Known rows, with every way that one mark hangs from another:
Q[B J]: [ 17  14   0  -4  -4 -15 -10 -16  -8  -6  13  -8   0 -20  -7 -12 -14  20
   7  -5  18  10   6  -4  -7  10  -5  -2  -7  -8 -14 -15   9   1 -12  -8
  -7 -15   0   3   8]
S[B[Q] J[P]]: [ 16  -5  -3   0  11  -3 -19  -5   5   4  11  -9   6 -22   0 -26   2  29
  -2  -2  10   2  14  -4   9  13   9 -13  -7   4  18 -18   2  -3 -14  11
 -11 -37  -6 -25  -9]
H[F[N] T]: [-14  -3  10 -15  -9  10   6  16  -5   3  -8  -1  26  19 -12  -3 -11   3
   8 -13  13 -20  -4 -13  -1  -9 -16 -17   9  -7   9   3  -1   6   6  -9
  -6  18  -1 -14 -10]
Q[B]: [ 15   6  -2  -3   1 -10  -2 -10  -3  -7   1  -4  -6  -8   1   3 -10   9
   4  -3   5   5  14   2  -3   5  -1   2   0  -5  -6 -10   2   8 -12  -1
   1  -5  -5   5   3]
M[F[N] Q[B J[P]] T]: [ 44  -4  -8 -24 -17 -14 -22 -32 -13 -16  -1 -26  41 -12 -23 -11 -12   5
   6 -10  16   8   7  -6  11  28 -31 -15   7 -14  29 -10  19   5 -35  -1
 -13 -37 -31  23  22]
S[J[Q]]: [  6   4   6   7   0  -4 -10   2   5   0  10 -10   8 -29  -7  -8   3  17
  11   8  -1   6   2 -14   3  -5  17 -13 -11   1  23  -4  -1   4  -8   9
  10 -21  -2  -8   0]
M[Q T]: [ 21  -5   1  -9  -9  -9   0  -9 -11  -8 -17 -10  21  -6  -3  -8  -1   4
  10  -1 -10  -1   6 -15  24   9 -15   1   3  -9  15  -3   8   2 -12  -2
  -5 -17 -18  14  21]
P[J[Q]]: [  1   0  10  14   7  -5  -6  -7  18   6  -5 -11   2 -26  -8   1  -3   6
   7   0  -6   7  -1  -5   5 -10  15   7 -11   8  27   0  -2   4  -2  14
   9 -16   4   6   2]
S[B]: [ 10  -3   0  -1  -2  -3   1  -2   0   3   2  -5  -9  -3  -1  -3  -1  11
  -2  -9  -2   5  19  -4   2   9   5  -2   3   0   0 -17   1  11  -8   1
 -15  -8 -12 -10  -1]
H[D[Q[J]] F T]: [-14   6  21   4 -10  -7 -11   9  -8   8  -1  -2  33 -10 -28 -34 -10  37
   9 -22  18 -11 -10 -43  16   5 -15 -30 -19   7 -13 -16  12  -6   3 -21
   2   2  20 -29   4]
M[Q[B J[P]] T]: [ 35   5  -7 -12  -2 -20 -20 -30 -11 -16   3 -25  29 -25  -7 -24 -14  24
   5  -5  14   2   4 -13  15  19 -12  -7  -3 -16  13 -16  21  -6 -27   0
  -6 -40 -17   9  34]
P[J[Q[B]]]: [ 15   5   8  10   8 -14  -8 -18  14  -2  -3 -11  -2 -32  -6   3 -14  16
  11  -4   1  14  12  -4   3  -6  14   9 -10   4  19 -11   0  11 -14  12
   9 -21  -2  12   4]
G[T]: [-10  -1   3  -5   5  -5   3  -8  -2   6  -9  -9  -5   3 -12   1  -9   6
  -8   4  -3   2   9  -5   8  -1   6  14   6   2  16   1  -4  -4   7   1
   0   5  -9   3  -2]
H[D[S] F T]: [-27  -1   9  10  -2  -1   4  14   5   4 -10  -2  26   7 -14  -9  -9  21
   4 -10  21 -14  -8 -38  19  -9 -17 -11 -12   4 -16  -2   6 -13   6 -18
   8  22  17 -29 -13]
M[Q[B J] T]: [ 37  11   1 -13 -14 -24 -10 -25 -22 -15  -3 -17  20 -27 -10 -20 -15  26
  17  -8   7   7  14 -18  17  18 -18   0  -5 -19   3 -16  16   5 -24 -10
 -14 -32 -18  15  30]
D[H[T] S]: [-17  -5   5   8  -2 -22  13   8  -1   6 -13 -16  23 -10   7   2  -9   7
  -2  -9   5   2   6 -36   7   4 -14   2  -1  -4 -15  14   8  -9  11 -23
   2  13   5  -1  -4]
M[Q]: [ 16  -2   1  -3  -4 -11  -5  -7  -3  -3 -10   3   5   0   3  -2   3   2
  10  -2  -2  -5  11  -5   7  10  -6  -3  -7  -9   8  -2   0   7  -3   0
  -2 -13  -3   6  10]
C[P[J[Q[B]]]]: [ 14   8   0   4  20 -15 -12 -18  17  -5  -2  -6   1 -33  -6   2 -16  27
  16  -8  -5   6   5  -4  -8   0  15  -5  -6  12  19  -3   2  10 -21  26
   6 -19 -14  11  13]
H[D[S] F[N] T]: [-27  -7  13   2 -11   3   8   7  -2   8  -8   0  27  13 -14  -5 -16   5
   3 -20  28  -9  -3 -30  10  -9 -27 -12  -2  -1  -3  -5   4   1   6 -17
   2  21   8 -20 -26]
F[H N]: [ -3  -3   5  -4 -23  13  15 -12  -1   8  -2  11   7  19   5   4 -12 -22
  10  -6   4  13  16  11  -8   5 -21   4  18 -15  14  -5  -5  15   3  -4
  -5  -9 -11   8 -14]
M[T]: [  5  -4  -3  -7  -6   2   4  -3  -8  -5  -7 -13  15  -6  -6  -3  -4   3
  -1   0 -10   2  -4 -10  15  -2  -7   6  11  -1   8   0   9  -4  -9  -1
  -3  -4 -14   5  13]
J[P Q]: [ -1  -8  -1   9  10  -2 -12  -4  13  -5   7  -9   9  -9   2  -3   2   4
  -9   7   2 -13  -6  -5   0 -10  18  -9  -6   6  29   2   1  -6 -12  20
  30 -18  -5   5   8]
Q[B J[P]]: [ 15  10  -9  -3   7 -11 -19 -22   1 -10  19 -14   8 -17  -4 -16 -13  18
  -5  -3  25   4  -2   1 -10  10   0  -7  -4  -7  -2 -13  13  -8 -15   2
   2 -25   0  -3  13]
H[D F[N] T]: [-24  -5  14  -6 -10  13   4   5  -5   6  -2   6  22  17 -17 -10 -15   7
   4 -22  19 -18  -7 -21   8 -11 -17 -16   7   5   4 -12   5   4   4 -11
   0  16   6 -22 -13]
S[B J[P Q]]: [ 15  -4  -1   7  10  -2 -17  -8  14   1  18 -23   8 -31  -4 -17   2  25
  -3   0   6   6  11 -14   3   5  28 -22  -5   4  31 -20   4   5 -20  19
   1 -38 -13 -23   3]
F[H[D[S[J]] T] N]: [-18   1   6   8 -24  15  14 -14   0  21   4  -1  29  -6  -8 -10 -22   3
  17 -17  25  23  12 -24   3   9 -27  -8  13 -16   7 -16   7   3  11 -25
 -13 -12   1 -26 -28]
C[P[J]]: [ -2   5  -6   0  18   2  -8 -11  17   7  -3  -1   5 -13  -7  -4  -5  11
  10 -11  -7   8 -10   2  -7   2   2  -4   3  13   9   5   3  -1   0  16
 -17  -4  -3  -6   6]
H[D]: [-10  -1   3   9   1   4  -1 -10  -1   2   6   7  -3  -3  -4  -8  -3   3
  -4  -8   5   2  -4  -9  11  -4  -2   1  -1  10  -3 -16   5  -2  -3  -2
   7  -1   6  -8  -4]

Rows:
[-10  -3   5  18   0 -14 -12 -11   0  12   5 -16  36 -22 -16 -29 -15  31
  -8 -23  28   1 -10 -41   7  17 -12 -21 -17   2  -2 -11  20 -17   4 -16
   9 -15  12 -21  -2]
H[D[Q[J[P]] S] T]
[ 14  -1  -4   5  13 -11 -14 -13   9 -13   8 -13   4 -19   3  -1  -7  15
  -6   4   8  -9   7  -1  -4  -6  18  -6  -7   0  21  -8   2   1 -25  20
  29 -25 -11  10  11]
J[P Q[B]]
[ -4  -7  24   0 -19 -38  -2   7  -8   3  -6  -8  14  -8   1 -18 -13  12
   4 -19  28   5  28 -34   9  15 -36  -6 -24  -3  -7  -4   2   8  -7 -13
  -9  -4  -3   4 -32]
D[H[F[N]] S[B[Q[J]]]]
[-17  -6  14  -3 -11   8  -1   0  -1   2   3  10   8  16 -10  -5  -8  -8
   1 -15  19  -3  -3  -8   7 -11 -18 -11   1   7   5 -14  -1   9  -4  -3
   3  12   9 -11 -20]
H[D F[N]]
[-24   6   8   8  -4   2  -2  13   5   8  -1  -8  35 -11 -18 -18  -7  30
  12  -7  27  -2 -10 -43  20  -4 -12 -20 -15   1 -13  -6   8 -12   9 -21
  -6  11  21 -48 -15]
H[D[S[J]] F T]
[  4 -11  13   9  -2 -36 -10   7  16   7  -7 -28  37 -22   3 -17   4  18
  -4  -7  17  20  21 -44  21  21 -11 -29 -21   2  -6  -4   4   3  -2  -7
  -9  -9   6 -32 -13]
D[H[F] Q S[B J[P]]]
[ 24   6   9   2 -35 -11  -7 -28 -11  -4  -6 -10  37 -16 -28 -16 -15  20
  18 -10   1  31  19 -27  28  29 -38  -8   0  -4  -8 -29  21   4 -27 -21
  -1 -29 -15   8  17]
M[F[H[D[Q[B J]]]] T]
[ -6 -11  22   5 -10 -37  10  22   0  11 -27 -20  33  -6  -1  -8  -5  25
   3 -20   3   1  29 -57  21  19 -21 -19 -15  -1 -18  -1   4   9   4 -23
  -8  14   1 -21  -6]
D[H[F T] Q S[B]]
[ -4  -7  15   4  -5 -24   8   9  -6  10 -17 -10  25 -12   1  -6  -4  12
   0 -16 -10   0  11 -34  10  13 -10 -11   1   4  -8   6   8   2   9 -18
   4   3   4   3   8]
D[H[T] Q]
[-19  -3  16  -4 -13 -16   8  17   1   9  -8 -18  44  -8  -5  -6 -12   5
  10 -12  23   8   3 -41   8   2 -26 -18  -1  -9  -3  12   4   1  14 -23
 -14  16  10 -22 -23]
D[H[F[N] T] S[J]]
[-14  -5   8   6 -23  16  13 -22   0  10   6  16   3  16   0   0 -15 -20
   6 -13  11  17  14   3   1   0 -23   4  17  -4  10 -21   1  13  -1  -7
   3 -10  -3   1 -18]
F[H[D] N]
[ 43   2 -14 -16  -8 -18 -27 -26  -8 -20  -4 -29  41 -18 -22 -16  -4  20
   7   2   9   4   3 -15  22  27 -23 -13  -4 -11  15  -9  22  -8 -34  -3
  -6 -37 -22  13  35]
M[F Q[B J[P]] T]
[-25   0   5  18 -14   9  18  -7   6  13  -8   6  21   5  -3  -4 -16   7
  10  -9  13   6  11 -27  13   3 -22   4   3 -10 -11  -9   8  -7   9 -23
   6   0   5 -21 -10]
F[H[D[S] T]]
[ -2  -1   8  14   0  -9  -3   1  -5  15   1  -6  11 -29 -11 -28 -12  47
   9 -20  17   5  20 -40  23  14  -4 -10 -13   2  -2 -26   9  -2  -4 -16
 -15 -21   1 -36 -25]
H[D[S[B[Q] J]] T]
[ 26  -7  -4 -12 -15  -7  -7  -4  -9 -12 -23 -13  32   2 -18   1   9   2
  13   6 -16  -1   5 -17  29  16 -23  -7   1  -3  16   3   9   1 -21  -4
  -8 -11 -21  16  23]
M[F Q T]
[ 13  -3   0   1   7 -10 -20  -9  -2   0  14  -8   2 -17  -4 -31  -4  30
  -7 -10  17  -7  10  -6   3  14   0  -9 -14   2  10 -19   9  -8 -17   6
  -3 -38  -6  -9   0]
S[B[Q[J[P]]]]
[  0   2  13  16 -20 -13  14 -16  -2  10 -16   2  25  -8  -3  -4 -24  22
  15 -19  13  17  32 -32  12  20 -25  -3  -5 -12 -15 -21   8   7  -1 -28
   8 -11  -2  -9 -10]
F[H[D[Q[B] S] T]]
[ -4  -6   2  29  -7   1  -4 -22  22  10  16 -12  16 -26   1 -18  -8  18
   3  -1  18  24  25 -28  15   7   5 -13  -8  -2  21 -32   7   1 -15   7
  10 -42  -7 -30 -12]
F[H[D[S[B J[P Q]]]]]
[-24  -9  17  -3 -12 -18  14  16  -1   5 -18 -11  37  10   0   5 -13  -4
   1 -15  18  -5   6 -35   7  -2 -32  -9   0  -7  -6  17   2   2  12 -21
   0  27   5  -4 -18]
D[H[F[N] T] S]
[ -5 -12  29  -5 -18 -25   4  10  -3   5 -17  -1  26   6   2  -1  -3 -12
   2 -15   5   5  13 -21   8   9 -27 -15  -5   4   2   5  -4  17   4  -8
   4  12   3  10 -14]
D[H[F[N]] Q]
[ 18   0   6   6  -2  -7  -9   1   4   4  11 -15  -1 -33  -7 -11   1  26
  11  -1  -2   9  19 -19   6   6  24 -17  -7   2  23 -20   0  14 -16  10
  -5 -28 -14 -16  -1]
S[B J[Q]]
[-15 -13  27   0 -18 -30  13  18  -4  11 -28 -12  46   3  -1   0 -12   0
   4 -23  12   1  14 -43   9  11 -34 -17  -7  -5  -5  15   0   8  12 -23
   2  23   3  -1 -22]
D[H[F[N] T] Q S]
[-21  -7  14   5 -13  -2   4   0   2   4  -4   6  13  12  -7   1 -11  -8
  -1 -14  28   2   0 -18   9  -7 -27  -7 -10   2  -2  -5  -1   5   1  -8
   5  18   8  -9 -33]
H[D[S] F[N]]
[-25   2  11   1   0   9   0  11   1   3  -4   5  19  10 -17 -16  -7  21
   4  -9  12 -20 -10 -29  16 -12 -10 -16  -3   8  -9 -10   7  -7   5 -13
   7  15  16 -31   0]
H[D F T]
[ 14 -12  -3 -17 -20   6   2  -4 -10  -4 -11 -14  27   8 -21  10  -2 -16
   2  -3  -9   8  -3  -3  11   8 -24  -5  19   2  23   4   6   6 -18  -3
 -12   1 -26  19   2]
M[F[N] T]
